Known rows, with every step that occurs
zivim furi peme fuzise nese: [-35.0   0.6   2.3  11.4   8.3 -11.1  12.3   2.3  11.8 -10.5  -3.7  -1.5
   3.4 -19.1   0.1 -41.4 -31.1  11.3  21.7]
geged midima: [ 10.1 -10.4  21.2  -3.7 -11.6  23.3 -15.5 -29.8  -3.4  10.7  28.4  -2.3
  11.9 -24.5 -10.6  12.8  12.4   2.0 -23.1]
furi peme: [-34.8  11.9  -5.8   5.2 -48.0 -23.0 -21.9  18.6  12.0   9.7   9.3  -4.0
  -7.8 -19.5   4.2 -14.9  16.3  16.0   0.8]
zeda midima nese fuzise peme furi: [  8.4  17.8  -6.9  14.2  11.7   7.6  38.8   7.7 -24.3  10.6 -11.8   3.9
   6.6  15.6   1.7   9.4 -13.1 -21.4   9.0]
zivim furi: [ -6.1   4.6  12.3  17.6   8.8 -25.8  24.6  15.8   5.4  12.7  -3.0  39.0
 -13.5 -29.5   2.5 -25.0 -12.8   8.5   3.9]
peme fuzise zeda midima nese: [  3.0   9.2   3.4   4.2   9.1 -24.7  27.0 -47.6   2.2  -7.5   7.7 -19.1
  13.6  35.7 -16.4  13.7   0.1 -38.0 -16.9]
midima nese fuzise: [ 21.7 -11.2 -13.1   2.1 -14.4  35.3 -14.4  -4.5  12.6 -19.0 -14.1  32.1
   6.4  -0.6 -27.3  23.2   3.9 -15.3   8.0]
zivim furi peme: [-39.3  11.6   5.3  17.0 -30.6 -24.0  20.0  35.3  18.3  10.4  -9.0  11.4
 -11.6 -38.8  20.0 -36.1  -7.0  17.0  -2.9]
zeda midima nese fuzise peme: [ 30.4  19.0 -25.6 -11.3 -15.0  40.1  13.8   2.0   8.6  -3.6 -12.0   7.9
   1.9  18.8  -8.2  16.9  -6.1 -12.3  -1.4]
furi zivim: [-10.2 -20.7  -6.2   1.5  15.1 -27.9 -37.6 -12.6  13.7   5.4  -1.0 -20.3
 -13.4  12.0  -1.5 -10.8  33.2  19.5   8.1]
nese fuzise: [ 28.0  -6.6  -5.2  -0.7 -11.9   2.2 -25.2  13.0   1.1   6.2  -4.3  33.9
   2.1   5.2 -11.2  25.9   3.8   2.7  18.3]
zivim furi peme fuzise geged: [-40.5   3.5  -4.2  -3.1   3.1 -37.4  20.4  57.3 -14.6  16.4 -14.3   2.0
 -18.6  -8.8  36.1 -37.5 -22.4  22.8  16.6]
zeda midima nese fuzise: [ 23.4  -5.5 -18.2   2.5  -6.8  28.1   4.3 -33.7   7.9  -4.2 -11.0  14.5
  13.1  29.2 -42.4  33.8   2.5 -28.3  -0.6]
geged fuzise: [  9.4  -7.8   5.7   8.4 -13.3  11.2   1.4 -19.9   3.8  -2.8   7.7  -7.2
   1.7   6.7 -16.5  -2.9   0.0  23.5   5.8]
furi peme fuzise: [-40.2  -2.2  -6.4   7.9 -29.1 -38.8   2.9   7.3  -8.1  17.3  10.2 -20.1
  17.5   2.1  13.4  -6.7  -5.8   7.3  22.2]
peme fuzise geged: [-13.7  -2.3  -3.2 -12.0  20.1 -35.8 -11.7  32.2 -30.2  14.6   7.1   9.9
 -16.8  11.8  12.7  -9.5  -3.7  10.8  23.0]
nese fuzise zeda midima: [ 42.0  18.0  10.2  -4.4   3.5 -33.2  -5.1 -11.9   2.7   9.8   1.5   6.7
  -3.1  47.5  -4.2  35.9   5.1 -20.9 -15.8]
zeda midima nese: [-13.2   4.9 -10.6   7.3  -7.0   7.0  11.7 -53.4   4.2  -0.7   7.7  -0.7
   4.3  16.8 -44.4   5.9  16.3 -29.5 -17.1]
peme fuzise geged midima: [  1.2 -16.4  14.4 -19.8  20.1   8.3  -6.6  -0.9 -28.8  13.8  19.3 -11.2
   5.8  -4.7  11.4   7.6  -5.1   5.8  -8.3]

Rows
[ -8.2  -6.0   1.5  -0.7  22.7  -7.3 -23.5 -26.5  -5.0 -12.4  19.7   7.4
   4.9   3.9 -24.6 -12.6 -12.1   1.6  27.7] => peme fuzise nese
[-15.3  -2.9   0.5  13.1  32.9 -40.4  -2.5  21.4 -11.3  14.2  -4.7 -29.6
 -14.6   2.7  34.3 -26.6  16.6  19.5  18.4] => fuzise peme furi zivim
[ 50.3  -0.8  21.3 -11.3  -5.7  37.4 -14.0 -12.0  25.7 -33.1  -5.0  10.4
   9.7  -6.6   4.2  36.5   2.7 -20.4 -32.4] => geged midima nese fuzise zeda
[ 41.3   4.1  -7.8 -18.4 -22.3  80.0   4.6   7.8  14.2 -16.7  -5.6   9.0
  11.7 -22.3   5.7  17.8  -7.4  -5.4 -12.7] => geged midima nese fuzise peme
[  6.0  17.7   5.1   2.1  -0.9 -10.8   7.8 -37.7  15.7 -14.8   7.9  -3.1
  -4.3  21.8 -21.2   8.5  14.9 -32.5 -34.7] => fuzise zeda midima nese
[-14.7  16.0  15.4   1.7 -19.5 -59.5  -3.1  21.9   5.0   0.2   8.9 -22.3
   3.3   4.6  38.5  -4.1  -3.5   1.9  -1.4] => furi peme fuzise zeda
[ -2.8 -10.5   3.7 -17.0   2.5  53.1 -14.2 -15.3   4.2 -22.8   7.1   3.4
  -8.4 -28.7 -17.0   0.3  14.5  -7.3 -33.0] => fuzise geged midima nese
[ 34.5 -14.5   7.9 -26.2   9.7  39.4 -28.0  16.2 -12.0   2.8   3.1  14.9
  -5.1  -7.9   3.8  28.0   5.0   7.4 -16.3] => nese fuzise geged midima
[ 17.8  19.2  -4.2  -5.6 -22.6  28.5  15.8  15.2   6.7  -2.4   4.8 -11.7
  -9.1  -1.1  14.9 -16.9  -8.9  31.7   3.2] => geged fuzise peme
[ 17.1   2.6  11.1   7.5   6.3  44.0  27.0  10.3 -17.6  -3.2  -5.8   3.9
  17.3 -21.5  17.0  11.7 -16.0 -12.7  -4.2] => geged midima nese fuzise peme furi
[-32.2 -14.4   2.4  -4.4   1.2  35.6  37.9   4.0   4.0 -13.2 -12.8 -15.8
   9.5 -34.1  15.1 -23.3 -21.6   1.6 -23.5] => zivim furi peme fuzise geged midima nese
[-35.8   0.7  -5.2  -0.5  -4.4  -7.4 -22.6  -9.9   4.6 -12.4  12.7 -12.4
   7.3  -4.2 -11.2 -23.1 -10.9  10.1  23.8] => furi peme fuzise nese
[ 22.3   1.4 -10.1 -21.1   6.6   0.8 -36.1  52.8 -11.7   0.8 -12.3  39.0
 -28.5   6.9   2.9  11.5   6.9  12.9  13.1] => nese fuzise geged
[-24.1 -23.4   6.5  22.5  39.4 -54.2 -12.1  -6.4 -15.7  15.8  -2.5 -23.0
  -7.4   8.1  12.0 -14.7  25.1  12.5  17.0] => peme furi zivim
[  4.7  -8.9 -18.4  10.9  38.3  -5.6  18.5 -12.3  -5.9   5.4 -24.6 -38.0
   3.9  35.9  10.3   3.6   5.9  -6.8  10.5] => zeda midima nese fuzise peme furi zivim
